Each row comes from the steps of one walk. Every step used is in the known rows, and no mark comes twice. Write the walk behind each row, first mark first.
In the rows, zero is written as 128.
Known rows
S/J/P/H/X/B/M: [159  72 145 164 111 114 136 144 161  39 136 165 115 110  84 134  89 165
 104 103 168 134 125 119 109 112 140 144 189  65 148 110 147 153]
M/B/P/J: [127 161 132  99 120 186  93 112  89 118 235 103 112 150 140 180 153 168
 144 132 150 107 151 105 137 115 194  91 128 158 116 103 158  95]
J/P/H/X: [133 114 149 134 154 146 129 148 123 110 171 157  89 149 124  65  55 107
 172 102 120 117 124  92 167 106 134 121 133 101 147 137 147 114]
G/H/X: [126 133 135  92 136  97  88 135 114 144  99 118 115 121 127  96 104  92
 180 154  92  94 116 140 170 123 117 120  99 166 117 142 144 102]
P/J/S/A/F/B/M/H: [133 140  51 149 104 158 145 105  87  69 133 107 158 142 163 198 107 152
 100 163 137 199 158 145 121 103 154 193 121 124  99  69  77 128]
G/B/X/H: [130 145 103 135 154 103 170 168 163  97 201 111 134  87 153 130 186  94
 149 102 118  99  91 114  94 138 140  81 143  77 109 133 140 138]
M/H/F/B: [ 92 128 106 166 146 104 127 141 133 177 101 114 124 169 162 122 131 128
 111 144  87 127 144 102 142 104  98 133  66 115  62 124 131 149]
B/X/H/P/J/S: [157 117 130 117 168 183 112 113 138 134 225  98 132  74 100 132  64 103
 172  55 161  83 127  74 125 137 177 147 186  96 210 141 140 145]
S/H/P/B: [106 156 127 145 113 108 134  79 162 117  87 103 166 131 161 129 173 132
 166 123 116 155 166 158 126 127 113 122 134 115 146 137  92 137]
H/X: [152 122 155 118 130 114 123 147 121 147 138 166 143 148 142  98  89  94
 148 140 108 106 119 136 150 144 100 107 107 152 124 138 157  88]
A/F/H/X/B: [103 107 154 115  99 109 132 176 160 154  60 130 157 145 121 124 181 128
 104 193 104 125 130 132 146 114  91 136  84 188 148 165 131 167]
A/S/H/X: [ 97 114  90 123  81 119 140 147 136 141  51 140 143 132 170  75 138 131
 111 116  82 160 125 145 168 107  82 145 150 138 117 130 110 115]
Z/P/J/S/H/X/B: [132  68 176 116  51 128 109 143 138 101 135 122 136 118  73 156 101 112
 156  94 159 146 128 120 108  97 150 178 157 112 185 147  74 119]
P/B/X: [132 186  80 134 140 144 184 142 164 101 162 149 128 113 150 155 157 116
 142 120 138 107 122 102 129 134 124  53 108 140 115 133 130 106]
H/F/B/P/J: [122 124 135  95 148 185  88 138 112 157 170 102 110 154 125 176  99 155
  69  92 155 100 134 103 134 112 148 123 102 152  73 115 128 155]
H/P: [147 141 190 112 164 102 113  72 125 161 133 135 134 142 144 102 126 124
 157 147 121 128 137 170 122 179 114 113 127 156 142 137 164 105]
S/J/P/B/M: [141 132  83 172 139 115 173 111 143  48 110 173 100 119 108 163 143 190
 131 139 153 171 144 135 104 127 121  92 163  92  94 115 159 110]
H/P/J: [149 134 184 116 158 162  79  68 118 160 185 112 135 136 132 136 118 141
 179 126 154 117 161 141 116 165 152 127 147 168 148 130 152 118]
J/S/H/X/B/M: [173  92 114 124  58 107 127 175 125  73 113 131 148 106 103 126  89  76
  74 117 148 166 121 143 131 122 129 171 170 101 161 135  96 130]
H/X/B/P: [156 106 203  75  99 129 128 154 145 117 170 147 144 129 106 144 132 123
  74 114 161  96  84 136 135 133 145 110 135 158 146 120 142 128]
H/P/Z: [149 164 181 112 155 152 111  67  98 167 149 156 107 129 113  68 114 122
 160 120 143 133 123 155 124 191 138  94 113 156 173 125 148 117]
H/X/B: [159 125 190 117  91 111 140 166 149 128 141 161 147 146 120 120 144 109
 112 142 144 110 100 131 129 138 115 110 100 153 129 152 136 118]
P/B: [130 192 114 141 141 131 165 140 133 123 142 154 125 144 145 125 179 125
 150 155 127 149 126 122 130 135 123  80  78 136  92 136 106 106]
G/B: [127 161 134 114 134  86 148 140 121 116 170 123 112 139 150 115 198  99
 151 150 109 165 116 174 104 166 135  85  95 133  67 133 132 103]
Z/P/B/X/H: [125 143 140 152 171 115 193 152 198  94 139 170 142  91 128 160 164 131
 176 115 133  96  87  85  91 116 123  76 144  73 160 138 119 111]
F/B/X/H/P/Z: [167 156 153 115 173 159 161  91 152 140 152 140 130  83 114 102 132 143
 162  63 172  65  95  85 107 144 122  62 113  95 198 137 127 157]
F/H: [120 130 110 128 157 109 109 117  87 199  93 112 102 123 119 100 191 135
 151 169 110 113 131 109 137 127 108 106 101 162 112 140 144 120]
H/X/B/P/J/S: [160  98 174  59  84 192 100 164 112 108 234 116 121 115  62 157  86 112
  94  70 192 114  99 107 148 120 202 151 143 151 165 126 113 135]
S/H/F: [ 93 124  84 163 105 108 103 140 117 164  79 108 128 153 167 112  96 101
  73 129  72 135 161 132 142 114  94 161 132 105  77 137 127 156]
F/H/X/B/P: [124  77 175  77 105 121 102 155 132 159 113 104 135 109  79 138 182 138
  92 122 156  76  96 117 148 112 137 116 135 175 157 129 142 142]

Write each row's walk
[165 121 156 101 110  97  95 165 144  87  97 129 130 104 104 138 135  97
 107 172 146 117 105 157 134 140 137 134 142 164 130 130 136 121] | G/H/X/B/M
[120 106  93 192 161 114  90 158 129 147 128 135 130 147 159 126  72  92
  74 165  86 149 151 128 139 149 127 168 164 114  89  90 171 136] | B/M/H/F
[158 147 156 143 162  97 155 133 156  75 104 199 128 128 125 166 151 129
 149 177 140 182 111 164  85 170 121  91 142 124 125 114 125  72] | Z/P/B/M
[ 79 103  92 182 151 121 118 122 123 126 115 140  68 148 115  96  56 159
 106  94  96 131 154 106 131 104 124 160 140  52  86 122 161 172] | S/J/P/H/F
[ 91 149  75 182 155 159 183 212 194 108 137 142 107 129 134 122  88 113
 102  85 119  88 123  50 150  89 123  99 144  69 118 166 157 158] | J/P/B/X/H/F
[125 140 126 158 164 112 137 179 134 170 101 132 135 150 150 104 124 126
  89 126 103 107 111  88 125 101  89 128  67  76  75 160 117 166] | X/H/F/B
[ 86 145  80 136 107 103 141 100  86 155  24 111 153 152 169 139 179 158
  98 212  81 142 144 176 134 123  88 151  99 173  92 113 118 129] | S/A/F/H
[100 132  85 133 123 105 161  96 116 143  71 164 108 115 135 103 183 204
 108 137  99 173 115 160 116 138  96 122 130 132  73 109 143 126] | A/S/J
[125 182  84  97  92 108 193 108  77  99  69 141 140 166 163 138 123 143
  86 172 106 186 125 185 125 124  89 139  39 134  76 127  73 110] | J/S/A/F/B
[149 132 189 139 183 107 117 100 139 161 146 130 153 119 144  89 136 125
 161 131 120 111 117 131 113 152 122 135 149  93 166 141 147 141] | X/H/P
[133  96 199 124 162  99 115 131 145 121 133 180 127 137 120  93  69 100
 195 120 108 120 102 133 122 138 120 133 129 100 166 116 123  93] | Z/P/H/X
[119 129  92 168 164 136 138 188 161 159 147 134 134 114 152 116  69  90
  76 100  96  61 111  77 131 123 110 129 148  84 115 143 166 163] | B/X/H/F
[133 158  51 126 110 182 187 137 117  79 151 104 159 112 155 188 104 150
  98 100 146 111 120  92 113  80 136 152 107  92 123 123  69 156] | P/J/S/A/F/B/X/H
[120 179 120 143 144 142 183 138 131 106 145 159  81 154 129 115 161 144
 160 146 139 157 133 106 143 115 129  71  97 130  98 156 137  99] | J/P/B
[166  81 147 131 108 103 103 179 141 131  76 133 145 112  89 130 161 116
  98 167 156 113 113 131 129 142 110 125 148 165 151 135 145 125] | F/H/X/B/M
[132 126 104 159 149  81 126 139 137  85 181 111 131 118 159 141 189  95
 146 163 107 184 129 167 103 161 158 123 158 109  85  81 148 113] | G/B/M/H
[ 93  76 160 108  41 119 119 145 127 115  38 120 161 141  74 178 126 147
 124 164 138 146 127 170 113 110 132 200 122 170 174 135  81 118] | Z/P/J/S/A/F/H/X/B
[114 155 111 142 165 132 118 157 122 153 115 127 103 163 150  98  99 115
 100 118 105 128 130 101 134 112 105 128  56  91  74 132  93 164] | P/H/F/B
[ 95 124 121 123 110 164  98  70 135 155 100  86 139 117 161 113 169 176
 139 102 124 169 167 151 132 127 133 167 192 157 144 121 107 145] | A/S/H/P/J
[128 113 144 139 122 152  74  53 121 147 150  74 152 123 153 143 130 142
 170 107 138 126 185 136 117 128 143 156 177 138 156 125 121 142] | S/H/P/J
[128 106 177 107  93 171 122 137 129 132 204 141 127 113  86 114 138 123
 100  84 165 103  83  96 157 119 193 118 137 137 181  76 124 157] | M/H/X/B/P/Z
[112 118  29 127  89 175 117 152 123 129 130  70 106 115 126 169  56 107
  91  46 134 105 165  71 141  77 124 145 116 104 106 150  90 162] | P/J/S/H/F/B/X
[126 154 140 124 149 107 187 127 186  93 124 178 123 114 129 174 154 130
 171 129 135 113 107 125  95 148 115  55 121 133 142 132 134  77] | Z/P/B/X
[116 111 112 108  98 142  71  57  59 172  89  56 132 121  90 133 122 143
 165 118 148 120 155 160 132 139 152 183 147 157 161 116 106 104] | F/H/P/J/S/A
[111 116 106 164 160 121 144  79 105 103 154 144  66 122 113 103 114 183
 161 101 125 138 141 100 118  99 137 128 141  63 109 111 147 146] | S/J/P/H
[145 138 139 106  95 150  98  57  71 130 149  99 144 140 121 138  76 129
 148 108 156 143 147 183 120 164 162 176 147 143 144 108 109  86] | H/P/J/S/A
[194 112 177 126 104 111 129 178 153  90 137 175 156 128 119 136 120 100
  79 160 161 132 105 151 114 162 119 120 150 151 137 129 146 109] | H/X/B/M
[ 85 117  66  80 101 181 100 100  51 138 120  68 125 122 110 173 122 159
  81 135 130 145 140 147 151 102 177 194 144 171 128  87  95 143] | B/P/J/S/A/F/H
[ 91 141 101 127 160 117 127 125 109 181  74 120 118 136 146 113 180 140
 128 207  77 145 146 131 143 125  94 126  87 180 116 147 141 154] | A/F/H
[119 110 161 113 165  93  84  73 116 203  71  96 125 122 115  97 170 139
 176 157 114 106 146 147 132 159 105 121 128 173 160 145 160 121] | F/H/P
[127 124 126 109 115 100 110  69 103 142 109  94 127 117 127  89  95  99
 153 105 107 163 154 163 136 141 123 165 147 108 169 145 110 128] | J/S/H/P
